Every row comes from one small tree of marks. Brackets hold a mark, then the marks that hang from it, in alphabetical order. Every link used is in the known rows. Which tree was each row made from?
Known rows:
[F [V H Y]]: [ -2  -9 -15  -3   3  14  13  -7  -4  -2  -2 -17  -5  -7  11   4   0  10
   0  21  -8  -3  -1  -8   8  -2  -3   7  -8 -17   7   9  13 -14 -11 -14
 -14  -7   2   8  -8  12  16  -3  -9]
[Y H V]: [ 11  -6  -7   9   9  -3   6   3   3  -1   2 -17  -5  -7   5  11   3   7
   2  13 -11   4  -6 -14   1  -2  -4   9  -6  -4  -5   3  -8  -9  -1  -3
 -15  -5   0   5  -6  13  15   1  12]
[A [B [F V]] [Q [N P]]]: [  1 -13  -4  -2  12   5   3   7  16  10  -3 -16  -5   8  15   0  18  -4
  -2  -8  -9   2   2 -16   2   3   1  13  -1 -13   9   1  12  -4   7   5
  27   9  -2  12 -13   8  12   6   5]
[U [A B Q]]: [  9 -20   3  -4  10 -14   3   1   1  -1  -6 -16  -1   3   5  -3  15   6
  -3  -2  -6   8   6 -19   2   5   4  11  -4  -6   6   7   1  -9  -4  -6
  10   3   5   9   0  -3   4  -1   6]
[H [Y T]]: [ 11  -9   0  -2   9 -10   3  -2  -5  -6   6 -13  -3  -4  14  12   8   2
  -2  13 -10  -2 -13 -10   9  -3  -8  11  -2  -9   4   6   5 -16  -5  -1
  -9  -8   4   3   3  16  13   0  26]
[Z [U Y]]: [  2  -4 -15  -5  14 -16  13   1  -7  -3   2 -18  -6  -1  14   5   6   6
  -7   1  -3   2  -5 -14   4   1  -6   2  -2  -3   5   5   4 -12  -7  -7
 -15  -4   5   3  -4   6   1   1   8]
[P N [Q A]]: [  7  -4   2 -13   3  -9  18   8  -5  -5  -3  -5  15  -1   9  -1  13   9
  -3   9  -3   2   3 -13 -10  -4   3   7  -2 -11   9   5  -1  -7   2 -11
  -7   0   0  -1  -9   6   7  10   5]
[U E]: [  4 -11  -5  -2  16 -11  12  -1  -9  -6  -1 -14  -6  -3   4  13   6  10
   0   8 -15   4  -3 -11   1   3  -9   7  -3  -9   6  11   7 -10  -3  -7
   0  -2   2  12   0   2  10   1   4]
[A [B [F V]] Q]: [  1 -15  -2  -3  10   6  -2   4   7   9  -1 -19  -2  -1  15  -1  13   3
   1  -4 -12   7  -2 -18   4  -4   1  12  -1 -14   2   8   3  -6  -2   1
  19   1   2   5  -5   1   6   2   4]
[U [A [B F] Q] E Y]: [  3 -22   5  -8  11 -20  12  -2   1   5  -2 -19  -5   0   9  16  12   7
  -1  -5 -15  11   4 -17   4   7   1   0   1  -9   0   5   2  -8   0  -7
  26  -1  -1  17  -2 -10   6   9   7]
[P [Q A]]: [  9  -6   1 -11   5  -9  16   5  -4  -2  -1  -9   5  -1   9   0  15  12
   0   9  -6   2   2 -10  -6  -2   1   7  -4  -7   7   2   5 -11  -4  -8
  -4  -1   4   2  -7   5   6   3  10]
[N P [Q A]]: [  5  -4   0  -6  12  -7  20  13  -1  -5  -3 -14  -3   3  10   6  11   8
   3  10  -2   1   0  -3  -4  -4   0  11   1  -5  15   2  12  -9   4  -2
   2   6   3   8 -10   5  10   0   6]
[Q [A [B [F [V H]]]] N P]: [  2  -6  -7  -8   0   3  11   4  11  10  -1  -8   2  10  16   6   7   4
   2   8  -6  -2   7 -17  -1  -3   1  10  -3 -14   7  -5  14  -5  -5  -3
  14  10   0  15  -7  18  18   5   3]
[A B]: [  8 -13  -4   3  11  -7   1   6  -4  -5  -4 -15  -3  -1   9  -3  13   5
  -2   2  -8   5  -3 -13  -2   1  -6  12  -4  -7   9   8  -6  -6  -2  -4
   6  -2   6   7   3   3   6   1   5]
[M [Z [U E [Y T [V H]]]]]: [  5  -9 -17  -2  17 -11   9  -8 -10  -3   7 -16  -6  -9   8  27  -9   6
  -3   9  -8   9 -10 -16  19  11  -1  -7  -9 -11   3   0  27  -9 -14 -11
 -26 -10  -8  14  -7  19  15   8   7]
[X [F [V H]]]: [  1  -4  -5   2   6   0   9  -6  -6  10   7 -14  -5  -3   6   6   4  14
   7  17 -10  -6   0 -14   2  -1   0   0  -7 -16   5   8  15 -14 -10  -6
 -14  -1  -1   6 -10  10  11  -2   0]
[E [A [B [F [V Y]]]]]: [  0 -13 -10  -4   8  18   6  -4  10   4  -4 -20  -2  -6  20   2  13   4
  -2  15 -15   4   0  -9   1  -6  -6  17  -6 -19   4  10  -9  -9  -5  -2
  12 -12   6   4  -4   5  13   9  -3]
[P [N [Q A]]]: [  7  -1   2 -13   9  -9  18  12  -5  -7  -4  -8   8   0  10   1   8   7
   1   9   1   5   1  -7  -4  -9   3  11   1  -7  13   7   0  -9   0  -7
  -1   5   2   1  -9   6   5   3   1]
[U A [Y H]]: [  8 -11  -6   2   5 -21  18  -5   0   0   3 -21  -7  -6   9  13   9  11
  -4  11 -13   2   4 -14   0   7  -1   4  -2   1  -5   2  -4 -16   0  -5
  -9  -3   1   6  -2   3  13  -1  16]
[Z M [U E]]: [ -2  -7  -7  -7  22 -14  14  -2  -7   1  -7 -16  -6   2   3  13   0  13
  -1   7 -13   4  -2 -18   9  -3 -11   4  -2 -13   7   2   8  -5 -13 -14
 -11   3   1  10   6   8   5   1   1]
[E A]: [  6  -8 -12  -5  14  -4  10  -2  -3  -5  -2 -13  -5  -3  11   4  13   7
  -3  19  -7   2   1 -12  -4   2  -7  13  -8  -9   4  13  -9 -14  -7  -1
  -1  -6   7   2  -2   5   6  -1   4]
[E A [P N Q]]: [  5  -4  -7 -11   6   0  13  -4   6  -8   1  -5  16 -11  10   2  19  -2
  -4  19  -5   3   1 -10 -16   5  -2   4  -7 -14   5  22 -10 -16   7  -5
  -2  -7   3  -8  -8   5   2   9   0]
[M [Z [U A [E P]]]]: [  5  -7 -15  -5  19 -25  14  -9   4  -5  -3 -14  -1  -6   5  20  10   9
  -6   0 -23  12   0 -16  -1  14  -5   5  -6  -5   8  10  25 -15  -9 -10
 -19   2   4   9   1   2   8   2   4]
[Z M [U A E [Y T]]]: [  0 -12  -3  -6  17 -26  18 -11  -8   4  -1 -23  -4  -2   1  22   1  12
  -3   9 -14   3   3 -17  15   4  -5  -4   1  -9   4  -3  14  -9 -13 -13
 -17  -2  -3  12   9   8   9   3  13]
[P N [Q [A [B [F [V H]]]]]]: [  2  -7   1 -11  -5   3   7   6   4   8   3  -8  18  -2  16   1   9   7
   2  12  -6   3  10 -16  -4  -6   6   8  -3 -20   6   4   4  -6   3 -12
   7  -1  -4   5  -8   8  13  16  -1]
[N P [Q [A [B [F V]]]]]: [  1  -5   3  -4   9   3   8  14  11   9  -2 -19   0   2  15   4  14   5
   6   3  -9   4   5  -5  -3  -9   1  14   5 -12  11   1  12  -5   6   1
  16   5   1   9 -10   4  13   7   5]
[Y H T]: [  8 -15  -6   8   8   0   5  -2   0  -3   8 -17  -1 -10  12   9   6   6
   0  17 -12   3  -9 -14   5   0  -2  12  -7  -4  -4   4  -3  -8  -1   3
 -12  -2   0   4   7  14  20  -1  23]
[F [V H]]: [  1  -6 -13  -2   5   0   7  -4  -5   2   3 -15  -4  -4   8   5   1  10
   2  18  -9  -3   3 -12   7   1  -2   6  -6 -14   4  12  13 -16  -9  -9
 -11  -1   1   8  -6  12  13  -5  -2]
[Q [A [B [F [V H]]]] [P N]]: [ -1  -5  -5  -7  -3   5   9   7   6   4   0  -8  13   5  17   5   3   5
   0  12  -5  -1   8 -17  -6  -9   4   9   0 -19   3   1   5   1   2  -9
   4   4  -2   9  -5  12  18  12  -4]
[E [A [B F] [Q N]] P]: [  7 -13  -6  -5  13   4   8  -1  22   4  -3 -11  -1   5  18   2  21  -6
  -3   1  -8  11  -4 -18  -5   6  -2  11 -10  -8   5  13 -11 -10   1  11
  35   3   7   3  -3   7   0   5   5]
[F [V H [Y T]]]: [ -1 -13 -13   0   2  18   9 -10  -4  -2   5 -19   0 -10  11   8  -2   7
   2  25  -8  -3  -6  -7  13  -2  -1   8  -9 -17   6   7  18 -12 -11  -9
 -18  -8  -1   9  -3  20  22  -1   0]
[H [V Y]]: [  5 -12  -7  -3  10   0  13  -6  -2 -12  -3 -18  -8  -6  13  10   8   6
  -2  15 -13  -1  -7  -6   5  -7  -7  16  -4  -7   6   6   5 -13  -5  -8
  -6 -14   4   3  -6   4  12   1   6]
[V H Y]: [  2 -13 -13  -1   4   8  17  -3  -7  -9  -1 -14  -4  -4  10   6   1   9
  -1  22  -6   0  -5  -7   5   0  -5   9 -11 -12   8   6   4 -10  -9 -15
  -8  -8   3  10  -4  10  15   0  -6]
[Q N]: [  9  -6  -9  -2  12 -12  13   2  -2  -2  -4 -10  -6   2   8   3  14   3
  -3   5  -8   1  -3 -13  -1   5  -7  10  -6  -3  11   4   3 -12  -6  -3
   5   3   3   7  -6  12   8  -2   8]

Write each row's tree:
[  3 -14 -10 -16  21 -27  19  -7  -5  -2  -4 -16  -9  -1   9  20   7  11
 -10  -9  -9  13   1 -22  11  14   4  -1  -3  -7   4   3  26 -14 -12 -12
  -6   1  -1  12  -8  -3   3   2   5]	[M [Z [U [A Q] E Y]]]
[  1 -13  -9 -13  12   5   9  -1   2  -8  -4  -7  -2   1  11   4  12   3
  -4  16   4   1   0 -17  -3   1   2   8  -4 -15  -1  12   0  -9  -3   1
   6   2   5   3 -10   6   5  -3   5]	[E [A [Q P]]]
[  5  -8   1 -13   2   9  14   3  13  10  -7 -13   6   1  17  -2  18   4
   0   1 -10   4   3  -9  -1  -6   2  13  -3 -15  12  -5   8  -8  -3  -7
  18  -1   2   8 -14  12  13  12   5]	[P [Q [A [B [F [V Y]]]] N]]
[  4  -4  -4  -8   5  -2  10   8  12  10  -6 -11   2   9  15   3  14   3
   0  -2  -9  -1   5 -15  -4  -5   0  13   2 -11   8  -5  10  -3  -2   1
  16  10   3  11  -8  15  14   6   9]	[Q [A [B [F V]]] N P]
[ -4 -13  -5 -13   7  14   1   3  12   3  -4  -9  10   0  17   0  14  -4
  -5   7  -1   3   6 -20  -6  -4   5  11   1 -24  -2  12  -6  -2   6   1
  19   3   0   0 -11   5   9  10  -3]	[E [A [B [F V]] [Q [P N]]]]
[  5  -9   4  -1  10  -3  12  18   9   2  -3 -14   0   5  15   5  14   3
   5   3  -7   8   1  -6  -6  -6  -2  15   2  -8  11  -2   2  -1   7   1
  21   3   3  11  -5   1  12   9   8]	[N P [Q [A [B F]]]]
[  2  -8   3  -5   4   1   7  10  10   9   0 -16   7   1  14   0  18   6
   2   3 -13   1   8 -10  -8  -4   1  12   2 -16   7  -1  11  -4   8  -2
   9   0   0   7 -10   3  14  13   8]	[N [P [Q [A [B [F V]]]]]]
[  5 -13  -5  -9  17 -10  12  -4  -4  -4  -1 -18  -8  -4  10   9   9   6
  -5   5  -6   7   2 -12   2   5  -7   3  -4 -10   4  14 -11 -12  -2  -4
  16  -8   4  11   1  -3   3   7   1]	[U [E [A B]] Y]
[ 10 -13 -13  -1  16 -22   2   1   1  -2  -8 -14  -1   0  10   2  15   7
  -9  -5 -13  13   4 -20   2  10  -2  15  -7  -4   9   1  13  -9 -10 -10
 -11   0   5   8   2   2   8   3   8]	[M [Z [U [A B]]]]
[  8  -5   3 -12   4  -5   9   6  11  14  -3 -11   7   3  14  -2  19   4
   2  -1 -11   4   7 -14  -4  -3   3  11  -2 -12  10  -2   9  -9  -1  -2
  20   4   1   7 -10  10  10  10  10]	[P [Q [A [B [F V]]] N]]
[  2  -9  -8 -11  16 -12  18  -7  -8  -4   1 -17 -10  -6   9  16   7   9
  -5  14  -9   4   0 -11   2   6  -7   0  -4 -10   3  14  -5 -17  -5  -4
   6  -8   3   9  -4   1   4   3   3]	[U [E A] Y]
[  1  -3   2  -9   5   4   6  11   9   8  -3 -12   5   1  15   5  10   4
   7   5  -5   3   4  -7  -4 -11   3  11   8 -15   7   0  13  -5   0  -1
  16   7   3   8 -10   6  10   3   7]	[N [Q [A [B [F V]]] P]]
[  7 -10  -1  -2   9 -27  20 -17   9  -3   8 -25  -9 -10   6  31   5   8
  -1  11 -24   2   2 -11   2   5  -3   1   0   1  -7  11   8 -24   6  -4
  -6  -9   1   8   1  -2  12   2  19]	[U A [E P] [Y [H V]]]
[  2  -8  -4  -3   7   9  18   7  15   7  -8 -19  -3   9  19   2  16   2
  -3  -2 -13   1   2  -8   0  -6  -4  18  -3 -11  16  -9   9  -3   3  -1
  15   2   2  14 -10  14  21  13   0]	[Q [A [B [F [V Y]]]] [N P]]
[  3  -8  -5  -1   0   1   0  -8   3   7  13 -15  -3  -7  20  20  -1   2
   4  25 -15  -5  -8 -13  14  -5  -5   9  -2 -18  -1   5  17 -17  -8  -2
  -6  -9  -1   6   0  21  22   4  20]	[B [F [V [H [Y T]]]]]
[  2  -6  -8  -6  13 -27  20  -5  -7   6  -7 -22  -7   2   5  11   8  12
  -7   8  -9   2   5 -18   7   3  -6  -1   1  -5   6  -3   7 -12 -14 -15
 -16  -3   2   5   2   5   2  -2   7]	[Z M [U A Y]]
[  8  -9  -2   1  10  -9  14  14  11   4  -4 -13  -2  13  17   3  19   2
  -2  -3 -12   4   2 -12  -6   0  -5  17  -4  -3  14  -8  -1   1   5   3
  22   7   2  14  -4  10  16  13  10]	[Q [A [B F]] [N P]]
[  1  -9   0  -5  -2   5   8   6  10  10   3 -14   7   2  15   4  12   7
   4  13 -10   0  10 -11  -4  -2   3   8  -4 -18   6   0  15  -6   6  -7
   8  -1  -3  11  -9   7  18  13   2]	[N [P [Q [A [B [F [V H]]]]]]]
[ 12 -10  -5  12   8   0   2   0   3  -1   8 -18   0 -11   6  12   2   4
   2  17 -11   3 -10 -14   6  -2  -1   8  -7  -5  -6   1  -2  -7  -1   2
 -20  -5  -3   3   0  20  21   2  21]	[Y H T V]
[ -1 -15  -7  -2   8   8   4   4  15  11   0 -14  -6   8  15   4  10  -2
   1   2  -5   0   4 -17   7   5   3  10  -6 -16   7   2  17  -6   4  -1
  25   8  -4  16 -12  12  16   5  -1]	[A [B [F [V H]]] [Q [N P]]]
[  9 -11  -4  -2   3  -6   4  -6  -6  -6  10 -11  -4  -4  14  16  -1   4
   0  24  -7  -4 -11 -12  13  -1  -5   8  -6 -11   3   6   9 -16  -7  -5
 -12  -8   2   7   3  19  17   0  21]	[V [H [Y T]]]
[  6  -5  -6 -14  14  -8  16 -10   9  -2  -1  -6   3  -7   5  12  17   0
   1  15 -10   4   1 -10  -8  12  -6   2  -9 -11   9  17   4 -20   2  -3
  14  -1   3   6  -8   7   2   6   6]	[U [E A [P [Q N]]]]
[  4  -2   3  -7  -1   2   8   6  14   6   1 -11  21  -5  15  -2  18   1
   0   0 -14   6   4 -12 -14  -6   3   7   1 -15   7  11   0  -8   9  -4
   7   0   1  -3  -7   5   6  15   2]	[E [P N [Q [A [B [F V]]]]]]
[  5 -11 -10  -2  11 -25  10  -7  -5   0   6 -20   0  -5  11  13   7   6
  -6   8  -7   1   0 -14   8   6  -1   3  -2  -1   3   1  11 -13  -8  -7
 -23  -5   3   5   1   9   9   3  18]	[Z [U A [Y T]]]
[  7  -8  -3  -5   6  -7  12  12   9   3  -6  -7   2  11  16   5  16   1
  -2  -1  -8   3   1 -16  -8  -3  -4  14  -1  -6   9  -8   0   1  -1   1
  21   8   4  13  -3  12  13   7  12]	[Q [A [B F]] N P]
[  3 -12  -3  -6  11   3   1   4  11  12  -4 -14  -4   5  15  -2  16  -1
  -1  -8  -9   6  -1 -19   6   1   2  12  -2 -12   7   4   7  -8  -2   2
  27   7   1   8 -10   9   7   2   5]	[A [B [F V]] [Q N]]
[  4 -17   1  -8  13 -20  25  -5   8   3   0 -18 -12   4   4  22   9   4
  -4  -3  -7   2   6 -17   6  14   4   0  -2  -4   1  -3  12 -13  10  -3
  13   9  -6  18 -11   4  16   4  13]	[U [A [Q [N P]]] E [Y H]]
[  4 -11  -9 -10  17  -1  16   1   9  -3  -5 -10  -8   8  11   3  18  -1
  -6   8   2   1   2 -15   1   8   0  12  -9  -9   9   8   2 -12   2   5
  16   6   3   7 -13  10   9   1   3]	[E [A [Q [N P]]]]
[  4  -5   2   1   3  -2   2 -11  -5  10  14 -14  -5  -6  12  13   0   8
   7  20 -10 -10 -10 -13  13  -5  -1   1  -5 -19   5   5  20 -20 -11  -2
 -18  -7   0   3  -6  20  16   1  18]	[X [F [V [H [Y T]]]]]
[  3  -2   4  -9   6   1   8  13   6   7  -3 -13  11  -1  17   0  10   4
   3   1  -7   8   5 -10  -4 -13   4  14   5 -14  10   5   1  -5   3  -3
  15   5   1   2  -8   5   8  10   1]	[P [N [Q [A [B [F V]]]]]]
[  1 -15  -8   7   4  17   5   0  13   6   0 -23  -3  -9  19   5   6   5
   0   6 -19   6  -5 -12   3  -8  -3  17  -4 -15  -4   2  -6  -6   1  -3
   6  -6   2   6  -1   8  21   7   6]	[A [B [F [V [Y H]]]]]
[  2 -16  -3 -20  17  -5  14  -3   5  -3  -6  -9  -8   6  10   7  11  -3
  -6  -4   8   5   2 -18   3   9   1  -1  -2 -14   4   8   1  -9   0  -1
  33   5   1  15 -10   4   1   4   3]	[U [E [A B [Q N P]]] Y]
[  3  -7  -6  -4  15 -22  14  -3  -3   4 -10 -17  -3   4   3   8   9  13
  -3  12 -12   3   7 -18   5   0  -6   7  -3  -8   7  -2   6  -9 -14 -14
 -19   2   3   5   6   7   6  -3   5]	[Z M [U A]]
[ -1 -14   0 -14  20 -21  16  -6  -3   4 -10 -17  -5   6  -1  15   4  15
  -1   3 -10   7   7 -23  12   1   0   3  -2 -12   6   3  16  -8 -14 -16
  -6   9   0  11   4   2   3  -2   2]	[Z M [U [A Q] E]]
[  5 -18  -9   7   6  13  11  -5   2  -7   5 -19   0 -11  14  10   3   6
  -2  17 -11   3 -13  -9   7  -4  -2  14  -9  -8  -2   1  -3  -7  -3  -2
 -14  -7   1   5   3  17  23   1  16]	[V [Y H T]]
[  0  -7 -15 -12  22 -12  11  -6  -3  -4  -1 -13  -4  -2  10  12   4   9
  -2  14  -8   4   2 -16   2   0  -8  11  -8 -12   5  13   1 -12  -9  -6
  -8  -2   6   8   1   4   6   5   2]	[Z [U [E A]]]
[  5  -8 -19  -1  17 -12  10  -3  -7  -5   5 -17  -4  -8  17  12   7   4
 -11  -1  -7   8 -13 -16  11   9  -3   2  -5  -4   4   0  18 -10 -11  -2
 -20  -7  -1   3  -2  14   9   2  16]	[M [Z [U [Y T]]]]
